Every row comes from one small tree of marks. Brackets hold a mark, then the marks that hang from it, in the order of their numbers. Every link used is in the known rows. Which tree was each row made from?
Known rows
[J_648 [J_851 J_70 [J_349 [J_318 J_653]]] J_881]: [-15 -12  -6   6  -8 -19   1 -19  -6  34   9 -16  19   1  19  -8   7  34
  -3 -10   4  -2  -2 -11]
[J_648 [J_851 J_70 J_349]]: [ -7 -17  -7  -2  -8 -10  -6 -23   5  31  13 -10  10   1   2 -16  -6  21
   4 -24  12   3   7   7]
[J_349 J_851]: [-10  -7 -10  -3 -12  -6  -2 -25   7  14   1  -4   4   5  24 -10  -4  14
   0  -5  -4  12  -4   8]
[J_648 [J_851 J_70 [J_349 J_318]] J_881]: [-18 -15  -5   9  -6 -23   3 -19 -13  27  12 -17  13   1   9  -6   2  33
  -7 -12   4  -1   2   3]
[J_881 [J_648 [J_851 J_70 [J_349 [J_318 J_653]]]]]: [ -4  -6 -10   2 -13  -3  -3 -33  13  28  15 -15  40   0  19 -13  -3  24
   6 -22   7 -15   1 -15]
[J_851 J_70 J_349]: [ -6 -12  -7  -7  -5  -9  -1 -14   0  19  19  -8  46   5  -7 -15 -15  18
 -12 -30   9  17  -9   4]
[J_881 J_648]: [  2   1 -13  -1 -16  -7  -4 -30  18   2  15  -2  17   7  10 -10 -13  11
  -3 -19   2  -3   6  -8]
[J_873 J_338]: [ -4  -5  -5  -3  -8 -27  -9 -14  13   9  20  14 -29  10  -6 -14   9   7
  -1  -9   8  -3   6   9]
[J_648 [J_851 J_70 J_349] J_881]: [-15 -16  -8   5  -8 -20  -5 -25   1  24  17 -16  10   3   5  -9  -4  31
 -10 -10   8   4  10   3]
[J_653 J_318 J_440]: [ -7 -19  -6   2  -1  -6  12   1  -5  -1 -20 -12   5  11  17  -7  12  14
  -1 -20  -2  21  -8  16]
[J_873 J_338 [J_851 J_70 [J_349 J_318]]]: [ -6 -25  -4   5  -5 -36  -7 -11 -10  23  17   4 -25   8 -21 -14  11  20
  -4 -13  13 -10   3  15]
[J_881 [J_648 J_851]]: [  0  -5 -12   3 -17  -7  -8 -37  20  12  12  -5  -4   3  15 -12  -7  14
   8 -16   5 -14  17  -5]
[J_851 J_349]: [  3  -7  -9  -1 -10  -9   1 -24  20   4  18  -2  20   4   5 -17   0  11
  -1 -17   4  28  -5   7]
[J_338 [J_873 J_851]]: [ -1  -9 -14  18 -16 -13 -21 -12  -8   3   0   1 -25   8   4  -8 -22  13
   8 -21   2 -10  17 -12]
[J_851 J_70 J_349 J_648]: [ -8 -10  -2 -20   2 -11  -2 -15 -12  26  21 -23  69   2  25 -12 -22  28
 -17 -36  15   9  -9  -2]
[J_851 J_70 [J_349 [J_318 J_653]] J_648]: [ -7  -6   0 -19   2  -9   5  -7 -20  38  11 -22  81   0  40 -10  -9  31
  -8 -36  11   1 -23 -18]
[J_440 J_653]: [  4   7 -10 -20  -9 -17 -10 -14  15  28   8  -4   7   9  19  -9  -5  10
   5 -30  11  15 -10 -15]
[J_851 J_70 J_648]: [-10  -6  -2 -27   1 -15  -5  -5 -25  31   8 -15  39   5  25  -5 -27  23
 -15 -39  14 -11   0  -8]
[J_338 [J_873 [J_851 J_648]]]: [ -2  -7 -11  10 -12 -15 -22 -11 -16   7   3  -9 -10   6  23  -6 -27  19
   5 -25   7 -15  18 -15]
[J_851 [J_349 [J_318 [J_653 J_440]]] J_648]: [  3  -1   1  -7   1  -7   8 -15  -3  21   7 -21  61   0  53 -11  14  25
  -1 -22   3   9 -25  -9]
[J_338 [J_873 [J_851 J_349]]]: [  2 -11 -14  23 -15 -10 -19 -18  -1  -1   9  -4  -7   6   5 -12 -17  17
   7 -18   4   3  12  -8]

Write each row's tree
[-18 -10   0  -9   5 -21   9  -9 -33  24  18 -29  73   1  27  -2 -12  39
 -23 -27   7   6 -14  -4]
[J_851 J_70 [J_349 J_318] [J_648 J_881]]
[-14  -4  -1 -13   3 -17   6  -9 -23  32  15 -27  82   1  42  -4  -8  41
 -19 -25   7   2 -20 -21]
[J_851 J_70 [J_349 [J_318 J_653]] [J_648 J_881]]
[ -6 -18  -2   6  -4 -43  -8 -19  -8  11  20  -7 -24   6  11  -9  18  30
  -7   0  11  -8   8  10]
[J_873 J_338 [J_851 [J_349 J_318] [J_648 J_881]]]
[-15 -10  -3 -14   3 -18  -1 -17 -15  20  23 -27  72   3  26  -6 -20  37
 -28 -25  12  10  -5  -5]
[J_851 J_70 J_349 [J_648 J_881]]
[ -2 -12  -5   9 -12 -13   3 -24   4  22   8  -5  -9  -1  16 -14  13  16
  15 -17   4   8   2   9]
[J_648 [J_851 [J_349 J_318]]]
[  4  -2  -6   2 -10  -7   8 -17  10  17   9  -1  32   3  22 -15  13  14
   8 -18  -1  20 -21 -10]
[J_851 [J_349 [J_318 J_653]]]
[-17 -12  -8   0  -9 -23  -8 -17  -9  28   6 -10 -15   5   4  -4  -7  27
  -9 -13   7 -11  16  -1]
[J_648 [J_851 J_70] J_881]
[ -6 -14 -10  11  -8 -12 -21 -11 -18  12  12 -18  26   4  15  -9 -32  27
  -4 -30  11  -9  11 -13]
[J_338 [J_873 [J_851 J_70 J_349 J_648]]]
[-16  -6   1 -13   3  -4   8  -6 -29  46 -13 -25  63   1  59  -1   5  32
  -9 -17  -5 -16 -32 -10]
[J_349 [J_318 [J_653 J_440]] [J_851 J_70 J_648]]
[-24  -3  -3 -12  -2 -13   5 -10 -31  43  -5 -23  57   1  61   1  -4  39
 -11 -10  -4 -13 -23 -21]
[J_349 [J_318 J_653] [J_851 J_70 [J_648 J_881]]]
[  1 -15  -4  -8  -6 -38 -19 -16  -1  16  11   5 -50   9   8 -12   6  17
   0 -10  16 -20  19   8]
[J_873 J_338 [J_851 J_648]]
[  3 -15  -2  -2  -6 -33 -10 -19   2  21  15  -1 -19   6  21 -15  21  24
   6  -7  15 -11   2   0]
[J_873 J_338 [J_851 [J_349 [J_318 J_653]] J_648]]
[-28  -9  -1  -8   1 -18   9 -10 -42  33   0 -26  48   1  45   4 -10  36
 -17 -13  -4 -10 -15  -2]
[J_349 J_318 [J_851 J_70 [J_648 J_881]]]
[ -6  -7   2 -15   7  -8   8  -6 -20  36   8 -27  86   0  41  -8  -2  33
 -14 -34   8  -2 -28 -12]
[J_851 J_70 [J_349 [J_318 [J_653 J_440]]] J_648]
[  0 -21  -6 -12  -4 -20 -10 -18 -13  25   8 -15  10   4  13 -11 -15  26
  -9 -28  16  -2   6   2]
[J_873 [J_851 J_70 J_349 J_648]]
[-11   1  -3 -11  -7  -6   6 -16 -14  35  -9 -14  37   0  68  -5   6  26
   7 -10  -4  -6 -22 -17]
[J_349 [J_318 J_653] [J_851 J_648]]
[ -5  -4  -5  -7  -3 -18   0 -26   3   4  23 -22  46   3  36  -8  -6  31
 -16 -13   7  22  -2  -3]
[J_851 J_349 [J_648 J_881]]
[ -5 -11 -12   2 -13  -5  -7 -37  18  18  20 -15  33   1   7 -14 -12  23
  -1 -22   9  -9  10  -3]
[J_881 [J_648 [J_851 J_70 J_349]]]
[ -3  -5   0  -7  -2 -13   9 -17 -12  14  15 -17  47  -1  39 -10   0  23
  -1 -27   5  15 -14   0]
[J_851 [J_349 J_318] J_648]
[ -7 -15 -11  20 -11 -13 -14  -7 -22  12   7  -9  11   5  -1  -8 -23  22
   2 -27   4  -7   4  -9]
[J_338 [J_873 [J_851 J_70 [J_349 J_318]]]]
[ -5 -15 -13  17 -12 -11 -20 -12 -11  10  10  -9   9   6  -4 -11 -27  21
  -1 -26   7  -4  11  -9]
[J_338 [J_873 [J_851 J_70 J_349]]]
[-12 -10   1 -15   4 -13   8  -7 -29  30  15 -24  72   0  27  -8 -14  30
 -13 -39  10   4 -17  -2]
[J_851 J_70 [J_349 J_318] J_648]
[ -6 -20  -6  -7  -4 -27 -10 -19 -16  20  11 -18  13   6  14  -7 -14  34
 -17 -19  14  -1   8   0]
[J_873 [J_851 J_70 J_349 [J_648 J_881]]]
[ -8 -24   0  -5   0 -37  -9 -10 -20  27  18  -7  -5   5   2 -11   6  28
  -8 -19  18 -18   3  11]
[J_873 J_338 [J_851 J_70 [J_349 J_318] J_648]]
[-16  -5  -2  -7  -4 -12   9 -16 -26  25  -4 -16  26  -1  53  -2   1  24
   1 -12  -6  -1 -15   3]
[J_349 J_318 [J_851 J_648]]
[  1  -7 -13   6 -17  -5  -7 -43  29   8  21 -11  16   1  14 -16  -2  18
   7 -15   6  -1  12  -2]
[J_881 [J_648 [J_851 J_349]]]
